What can hang from each mark
tutig: pokiv
gusa: meluv
totis: vaga
meluv: baza gusa komit
pumidav: pokiv
baza: neba
komit: meluv neba
viboze: vaga
vaga: gusa komit totis viboze
neba: baza komit
pokiv: viboze

Each row was made from one small tree. The marks that hang from a mark follow it in brackets, in alphabetical order. Every link used is in the known rows. Write each row's tree.
In the rows, zero is written as 100.
Known rows
pumidav[pokiv[viboze[vaga[komit[neba] totis]]]]: 116 101 133 122 112 115 128 100 97 94 100 73 126 109 100 114 124 99 107
 102 68 136 78 129 128 85 71 94 90 137 96 91 61 98 90 117 123 74 96 107
 111 84 109 92 54 101 92 119 115 86 82 67 71 101 113 104
baza[neba[komit[meluv]]]: 92 112 124 94 115 105 111 108 92 103 78 75 104 96 121 111 81 114 114 108
 97 101 109 94 117 83 90 103 95 93 103 106 74 70 123 95 84 103 92 124
 103 118 102 91 103 108 92 83 86 101 103 136 91 88 124 86
viboze[vaga[gusa komit[meluv neba] totis]]: 124 86 134 116 100 111 133 126 93 102 83 93 147 99 113 107 128 100 102
 81 67 129 91 118 108 86 80 97 102 108 90 95 49 114 88 125 114 88 95 121
 113 108 111 109 68 106 65 102 89 87 97 101 77 104 131 104
baza[neba[komit[meluv[gusa]]]]: 100 115 133 99 109 106 113 95 95 103 67 71 90 89 130 97 76 116 119 112
 96 115 102 86 125 75 114 101 101 97 99 103 80 63 125 97 87 110 94 119
 103 118 98 85 91 92 92 76 87 98 113 136 91 80 126 74
komit[meluv[gusa] neba[baza]]: 107 109 137 94 93 106 110 107 110 108 59 80 85 83 126 89 100 99 111 107
 80 121 95 83 123 86 108 84 124 108 114 107 98 73 117 96 109 110 93 95
 99 97 115 126 78 98 91 76 90 117 94 115 72 104 138 104
vaga[gusa[meluv] totis viboze]: 103 120 125 107 109 89 113 103 77 90 97 97 117 99 94 108 141 103 93 86
 114 127 82 116 81 107 107 113 93 110 92 101 54 106 73 109 127 78 132
 123 114 103 106 121 104 87 80 119 104 73 99 75 119 75 122 113
pokiv[viboze]: 101 101 115 109 106 101 100 93 95 93 99 86 86 109 90 106 103 98 100 109
 96 108 91 109 110 101 93 108 103 118 102 93 93 95 105 93 109 90 113 103
 106 101 100 91 92 107 101 109 119 99 98 93 95 103 107 92
viboze[vaga[totis]]: 108 90 101 107 94 108 114 107 113 93 103 88 114 108 94 111 102 89 94 76
 93 107 95 109 92 101 91 93 105 102 97 92 78 120 99 121 109 80 94 122
 112 84 103 104 79 101 95 104 99 95 99 87 95 115 96 103
viboze[vaga[gusa komit]]: 119 96 105 122 95 100 120 101 95 103 104 102 141 107 94 101 108 103 94
 93 87 129 83 120 101 96 106 105 94 114 89 93 81 118 65 130 107 94 110
 105 127 111 110 95 79 100 79 99 105 90 106 102 75 85 98 104
gusa[meluv[baza]]: 108 113 96 105 97 100 95 109 92 101 96 91 77 108 98 109 103 98 78 96 109
 122 93 101 93 102 91 98 104 107 110 101 101 104 104 101 86 104 98 97 99
 90 105 124 116 86 99 107 105 97 88 104 105 80 103 116
gusa[meluv[baza[neba] komit]]: 96 122 105 118 102 90 113 101 93 105 94 59 66 111 118 122 86 104 89 122
 108 127 95 100 95 92 96 97 115 105 98 109 79 92 108 97 72 101 99 104
 112 107 100 111 105 74 100 100 95 95 80 139 86 64 97 106
pumidav[pokiv[viboze[vaga[gusa totis]]]]: 102 115 127 120 100 110 129 93 92 88 108 82 127 117 94 100 124 81 104 85
 92 138 77 124 109 105 102 106 91 138 93 92 76 111 86 118 132 73 122 105
 131 88 97 97 75 95 90 124 127 71 90 59 80 103 120 92
vaga[gusa[meluv[komit]] totis viboze]: 101 122 142 125 107 78 134 101 73 94 99 83 113 99 98 111 130 104 94 98
 116 128 81 127 89 96 112 110 103 114 76 94 43 99 72 113 130 66 140 125
 121 106 95 109 100 77 86 126 102 74 100 92 106 75 116 110
viboze[vaga[gusa komit totis]]: 121 93 118 117 103 96 130 106 100 99 105 98 147 108 97 107 118 101 92 79
 93 129 87 115 96 90 104 101 93 114 81 93 60 126 70 135 117 78 103 121
 122 105 110 100 77 101 69 111 107 82 103 93 83 94 107 105
meluv[komit[neba]]: 101 100 119 120 98 85 117 94 94 105 90 77 92 87 113 99 98 100 104 119 86
 94 99 106 115 84 98 94 114 103 86 101 91 90 109 98 102 93 98 97 102 97
 91 95 84 94 103 112 90 107 89 123 71 100 106 101
tutig[pokiv]: 84 98 99 96 95 110 98 96 113 105 98 95 108 108 100 110 107 95 104 94 92
 99 101 98 104 94 93 88 91 102 108 98 110 103 106 98 92 113 102 94 100
 89 102 93 101 100 85 116 103 92 91 81 99 87 105 102
totis[vaga[viboze]]: 83 113 108 102 94 100 111 92 83 90 88 101 108 119 86 91 111 96 98 110
 104 115 75 120 97 116 96 110 113 100 95 93 69 108 77 101 122 83 117 95
 110 97 117 109 98 89 109 104 99 102 107 76 91 99 106 130
meluv[gusa]: 108 104 108 104 96 100 100 87 104 99 92 98 83 93 105 83 97 101 104 102
 95 111 95 95 109 91 121 102 107 103 96 96 106 92 101 105 104 105 102 92
 99 100 94 96 90 84 99 92 100 98 110 101 102 90 102 88
totis[vaga]: 87 102 101 98 92 101 105 95 99 92 87 104 108 115 93 96 99 99 97 101 112
 104 88 114 101 103 93 103 114 95 99 94 93 110 94 106 116 99 102 97 104
 88 107 109 97 95 106 99 97 105 102 93 93 100 97 120
neba[baza komit]: 98 120 122 97 113 86 114 97 104 107 79 80 120 92 102 106 80 112 94 104
 115 105 92 92 113 83 115 89 97 109 105 99 96 76 107 106 108 94 106 116
 109 88 117 104 100 112 91 90 107 120 93 123 69 91 121 109
komit[meluv neba[baza]]: 98 106 124 87 101 110 109 120 106 108 66 83 103 89 117 104 103 98 108
 108 82 109 103 88 112 97 83 85 118 104 115 111 89 81 118 91 102 104 92
 103 97 95 122 129 90 115 93 81 87 119 81 116 71 112 136 113
viboze[vaga]: 103 92 93 111 87 108 102 100 105 97 104 93 107 104 88 106 91 92 101 91
 89 107 96 112 96 105 91 99 104 106 101 95 99 114 97 122 100 94 99 105
 116 88 104 99 80 101 104 94 94 101 101 92 86 111 94 103
vaga[gusa komit totis viboze]: 117 115 134 116 114 85 131 105 79 96 99 102 144 107 101 99 142 107 96 97
 95 135 82 111 100 98 114 111 88 111 77 98 34 110 53 109 127 69 120 117
 113 125 118 104 99 93 68 120 115 79 108 80 96 82 117 106
neba[baza komit[meluv]]: 96 115 137 92 113 99 114 113 100 110 68 82 121 99 110 109 82 110 108 100
 109 107 101 100 124 78 101 87 104 105 111 100 87 70 115 100 104 93 104
 120 102 96 120 111 108 117 92 80 98 115 99 124 76 103 137 106
pumidav[pokiv[viboze[vaga[gusa]]]]: 99 117 117 122 91 114 116 89 81 94 105 86 111 113 91 93 115 85 111 98 86
 139 76 128 112 109 104 114 89 142 98 93 100 104 88 114 121 89 128 90
 135 96 96 93 75 96 97 110 125 81 95 66 74 97 117 95
viboze[vaga[komit[meluv neba[baza]] totis]]: 115 89 137 103 104 111 132 130 116 106 73 75 140 103 113 123 109 102 100
 90 72 130 93 106 112 82 68 74 117 109 106 100 50 101 100 117 107 82 83
 127 107 90 135 126 68 118 76 87 89 112 84 100 60 117 127 122
tutig[pokiv[viboze[vaga[totis]]]]: 94 89 113 114 94 115 110 94 121 86 98 69 109 129 82 129 111 83 96 83 81
 116 89 116 103 96 79 89 97 124 104 80 81 116 106 115 111 84 107 119 116
 73 108 91 70 104 81 125 117 85 85 55 90 107 108 100

Write each row's tree
84 127 120 109 93 93 111 93 65 93 83 105 115 115 85 101 132 104 94 103
 121 132 65 136 84 113 105 120 106 109 98 98 71 106 69 110 130 92 138
 102 126 96 112 122 103 83 94 111 99 84 106 79 102 69 115 133 -> totis[vaga[gusa[meluv] viboze]]
113 124 126 116 109 90 115 99 67 102 93 104 126 100 92 113 139 118 96
 107 107 142 76 129 91 98 104 119 85 119 95 94 59 95 56 110 111 87 135
 110 117 118 115 107 104 93 79 111 103 80 108 88 106 59 115 115 -> vaga[gusa[meluv] komit viboze]
103 111 102 96 99 114 104 119 102 99 81 76 75 117 123 103 92 92 104 110
 87 127 109 79 103 102 84 99 112 99 107 114 76 98 117 85 69 106 83 100
 100 124 111 119 109 92 92 87 92 99 89 125 85 93 118 97 -> komit[meluv[baza[neba]]]
101 100 115 107 99 98 114 100 96 103 80 104 123 106 102 99 111 115 94
 112 87 113 79 120 113 84 78 100 109 98 97 100 79 101 87 109 115 100 92
 94 101 96 119 104 80 99 95 103 92 105 94 106 74 91 99 129 -> totis[vaga[komit[neba]]]
96 109 112 119 96 123 112 90 93 92 110 81 103 116 88 106 101 87 112 104
 87 126 80 130 115 100 87 103 94 138 107 88 100 98 97 109 109 85 111 96
 120 82 100 89 76 96 113 107 115 92 93 63 80 103 104 97 -> pumidav[pokiv[viboze[vaga]]]
102 107 145 110 97 109 125 99 79 100 67 102 113 113 102 88 117 112 114
 113 91 146 73 125 122 87 95 109 120 110 92 84 42 92 69 104 121 87 116
 96 107 114 121 102 89 77 98 93 88 98 129 86 96 85 117 112 -> totis[vaga[komit[meluv[gusa]] viboze]]
97 124 127 115 103 92 119 93 65 99 81 109 136 118 85 108 139 120 91 108
 117 145 64 144 93 100 98 121 100 114 93 90 49 104 47 120 128 87 137 106
 122 106 122 114 104 86 86 113 100 84 107 83 99 55 110 136 -> totis[vaga[gusa[meluv] komit viboze]]
118 115 121 129 84 83 120 90 101 106 82 68 58 91 123 72 89 91 96 123 79
 126 87 85 125 84 123 93 129 112 82 98 97 95 116 101 99 101 94 76 106
 100 85 105 80 67 99 107 98 107 92 129 60 87 108 99 -> meluv[baza gusa komit[neba]]
106 113 115 124 98 86 112 102 89 106 97 76 74 109 102 115 90 101 84 108
 114 125 90 113 100 86 100 94 117 113 100 93 85 101 102 101 88 92 107
 100 104 94 94 113 110 74 105 114 99 97 88 123 91 77 95 111 -> gusa[meluv[baza komit]]
104 108 147 110 96 108 123 102 82 100 60 94 109 105 110 81 127 112 111
 120 74 141 71 120 126 86 89 108 121 106 93 91 46 84 78 101 122 95 107
 92 103 110 121 107 76 82 98 97 84 103 118 90 82 88 124 121 -> totis[vaga[komit[meluv[gusa] neba] viboze]]
115 117 127 117 106 90 124 96 73 101 99 106 136 105 97 94 133 110 101
 113 92 134 80 114 101 100 114 117 88 118 85 99 56 103 53 108 113 83 128
 98 121 130 115 99 100 96 76 109 112 88 110 86 89 77 115 108 -> vaga[gusa komit viboze]
104 128 102 103 109 94 111 97 98 99 85 69 91 108 117 98 73 107 90 118
 100 115 97 78 110 93 111 101 94 100 99 112 88 90 120 94 78 104 84 108
 106 113 108 100 108 97 90 96 108 103 87 141 71 78 112 96 -> meluv[baza[neba[komit]]]
107 112 114 124 95 86 113 106 85 108 85 66 70 96 112 108 97 102 85 116
 98 116 89 106 107 85 91 94 120 107 98 100 91 96 114 101 90 99 100 92
 103 90 93 121 98 77 101 113 93 101 78 128 79 79 107 119 -> gusa[meluv[baza komit[neba]]]
97 93 128 100 100 109 116 115 94 106 69 101 124 107 109 104 112 116 106
 108 82 116 91 123 121 79 63 98 116 95 103 93 65 96 95 101 109 102 90 99
 94 102 121 108 86 103 95 98 81 108 100 109 81 100 116 124 -> totis[vaga[komit[meluv neba]]]
100 102 120 118 98 88 110 99 88 104 88 73 85 83 110 114 102 109 96 117
 100 101 93 120 105 82 83 95 113 106 100 97 94 81 111 107 97 97 106 109
 104 88 91 103 87 86 108 108 82 102 85 120 89 83 102 113 -> gusa[meluv[komit[neba]]]
109 110 127 107 108 103 111 121 91 105 84 83 101 106 113 96 82 100 95 98
 96 115 101 90 119 82 95 98 104 105 103 96 83 92 119 100 91 96 92 104 94
 109 101 105 113 99 90 98 99 104 107 124 87 96 130 101 -> neba[komit[meluv[baza]]]
103 89 124 121 104 112 123 97 119 95 101 72 128 129 85 138 116 99 94 86
 78 130 86 126 113 82 72 87 89 125 102 77 60 113 88 120 109 79 103 121
 116 84 117 83 66 103 70 128 119 83 88 61 83 92 106 103 -> tutig[pokiv[viboze[vaga[komit totis]]]]
122 115 136 115 113 88 134 106 79 96 88 94 144 94 108 91 149 107 96 107
 80 127 79 104 104 98 104 107 90 111 74 106 39 105 65 109 129 77 112 110
 109 124 117 110 83 98 67 121 110 82 98 87 78 83 127 113 -> vaga[gusa komit[neba] totis viboze]
96 111 126 111 98 79 123 97 105 105 79 68 98 87 114 99 91 100 100 122 92
 105 93 97 113 85 106 81 125 111 97 109 93 83 111 100 109 92 102 99 110
 91 112 113 80 99 97 97 97 121 76 126 54 102 112 116 -> meluv[komit[neba[baza]]]
102 123 87 100 100 103 99 107 99 98 90 72 71 114 114 116 93 106 84 112
 107 124 97 93 86 104 89 98 103 104 113 115 92 96 109 96 72 112 91 102
 102 105 112 123 109 86 95 98 96 93 76 123 98 68 104 112 -> gusa[meluv[baza[neba]]]
96 110 117 109 102 91 116 96 80 103 84 109 133 117 93 113 124 124 85 95
 119 132 75 141 96 90 95 112 100 107 98 91 73 106 65 121 119 103 121 108
 118 99 111 110 96 86 83 107 97 89 99 103 99 57 103 127 -> totis[vaga[gusa[meluv] komit]]
104 154 120 115 108 85 117 95 66 95 81 67 101 102 108 101 105 107 87 118
 110 140 75 95 94 106 120 122 87 114 95 111 64 86 91 99 93 95 123 113
 127 121 117 115 114 86 78 105 109 83 92 123 85 49 130 114 -> vaga[gusa[meluv[baza[neba[komit]]]] viboze]
113 133 113 108 103 92 111 84 102 100 78 66 72 99 123 82 70 104 98 119
 96 130 91 72 120 85 133 105 102 106 91 108 93 81 117 101 87 110 87 99
 107 117 105 99 98 79 90 92 107 101 99 142 72 70 114 89 -> meluv[baza[neba[komit]] gusa]
127 108 144 113 112 107 131 131 90 101 80 80 112 112 118 99 133 97 98
 104 67 141 89 97 111 91 74 93 111 107 94 104 24 105 89 95 101 76 91 106
 90 124 126 123 96 96 80 114 103 93 93 91 84 100 135 117 -> vaga[komit[meluv[baza] neba] totis viboze]
102 132 102 104 111 98 102 101 92 99 84 66 83 105 113 116 78 116 86 111
 115 118 93 92 103 86 100 103 92 105 109 111 89 83 121 102 74 106 92 117
 107 105 106 109 111 88 92 97 99 92 84 139 88 59 111 106 -> gusa[meluv[baza[neba[komit]]]]
108 115 111 98 92 115 106 111 105 101 75 72 63 111 129 89 87 92 107 112
 81 138 102 74 113 95 107 100 119 103 103 113 82 92 122 88 75 113 80 90
 100 125 105 116 99 78 91 81 94 96 98 126 86 84 121 86 -> komit[meluv[baza[neba] gusa]]
96 102 139 106 100 108 120 112 77 99 67 96 126 109 104 99 126 110 108
 117 76 126 76 127 117 91 65 106 115 101 100 95 40 94 80 100 117 87 105
 97 101 110 128 112 86 100 97 103 85 105 108 93 82 97 121 131 -> totis[vaga[komit[meluv neba] viboze]]
119 99 119 119 104 97 122 106 94 102 99 96 141 107 92 128 123 113 84 75
 106 136 81 131 87 87 94 102 91 117 93 91 60 117 68 139 111 85 112 132
 124 94 111 112 82 94 71 108 102 75 99 91 99 75 107 112 -> viboze[vaga[gusa[meluv] komit totis]]
119 108 120 105 84 111 107 113 99 102 69 83 64 91 123 74 99 87 101 107
 65 127 98 78 123 93 101 96 126 105 102 100 96 94 123 93 94 111 85 80 90
 111 100 120 88 86 94 91 90 105 98 117 83 99 130 95 -> komit[meluv[baza gusa] neba]
108 105 127 120 90 85 119 83 96 103 82 76 74 77 119 80 93 100 107 123 82
 108 90 97 123 78 119 96 119 107 80 96 97 85 112 102 111 98 100 87 108
 102 85 91 71 76 107 101 90 106 100 124 72 90 106 89 -> meluv[gusa komit[neba]]
114 111 137 128 109 103 134 95 89 97 109 83 142 121 94 111 131 97 102 87
 85 152 76 136 117 91 98 106 86 142 89 86 56 112 70 123 131 69 118 110
 126 98 107 92 72 92 78 123 128 72 93 62 76 88 116 94 -> pumidav[pokiv[viboze[vaga[gusa komit totis]]]]
104 119 144 97 105 98 114 101 102 114 60 78 101 88 119 94 80 109 110 98
 107 121 94 92 131 73 122 87 113 112 107 96 89 64 118 103 109 97 105 112
 105 101 112 106 93 98 90 76 96 115 111 125 79 92 136 95 -> neba[baza komit[meluv[gusa]]]
124 102 157 110 109 107 127 114 89 100 72 87 110 89 123 91 135 109 113
 108 68 137 85 101 122 79 92 98 107 108 87 96 33 87 85 99 118 80 102 111
 92 118 114 106 78 88 80 106 91 91 114 86 95 96 134 101 -> vaga[komit[meluv[gusa] neba] totis viboze]
104 119 101 135 83 95 126 98 88 99 93 57 89 116 108 113 90 97 84 110 101
 142 84 115 89 103 108 106 116 116 92 105 78 109 95 121 79 96 109 108
 140 107 99 116 90 73 89 101 96 89 77 135 64 64 100 109 -> viboze[vaga[gusa[meluv[baza[neba] komit]]]]
101 79 138 118 105 123 123 111 116 99 90 74 132 134 94 142 116 98 104 81
 71 135 93 130 119 78 55 84 96 124 108 75 50 108 98 115 104 78 102 128
 110 92 115 90 73 107 68 120 110 83 96 61 90 102 122 97 -> tutig[pokiv[viboze[vaga[komit[meluv] totis]]]]
110 101 126 131 92 84 133 103 89 95 91 69 114 89 104 116 115 97 87 91 97
 120 84 130 93 87 95 102 115 110 85 92 70 110 97 131 122 81 115 124 127
 84 88 110 66 86 86 117 88 84 84 112 80 88 116 114 -> viboze[vaga[gusa[meluv[komit[neba]]] totis]]
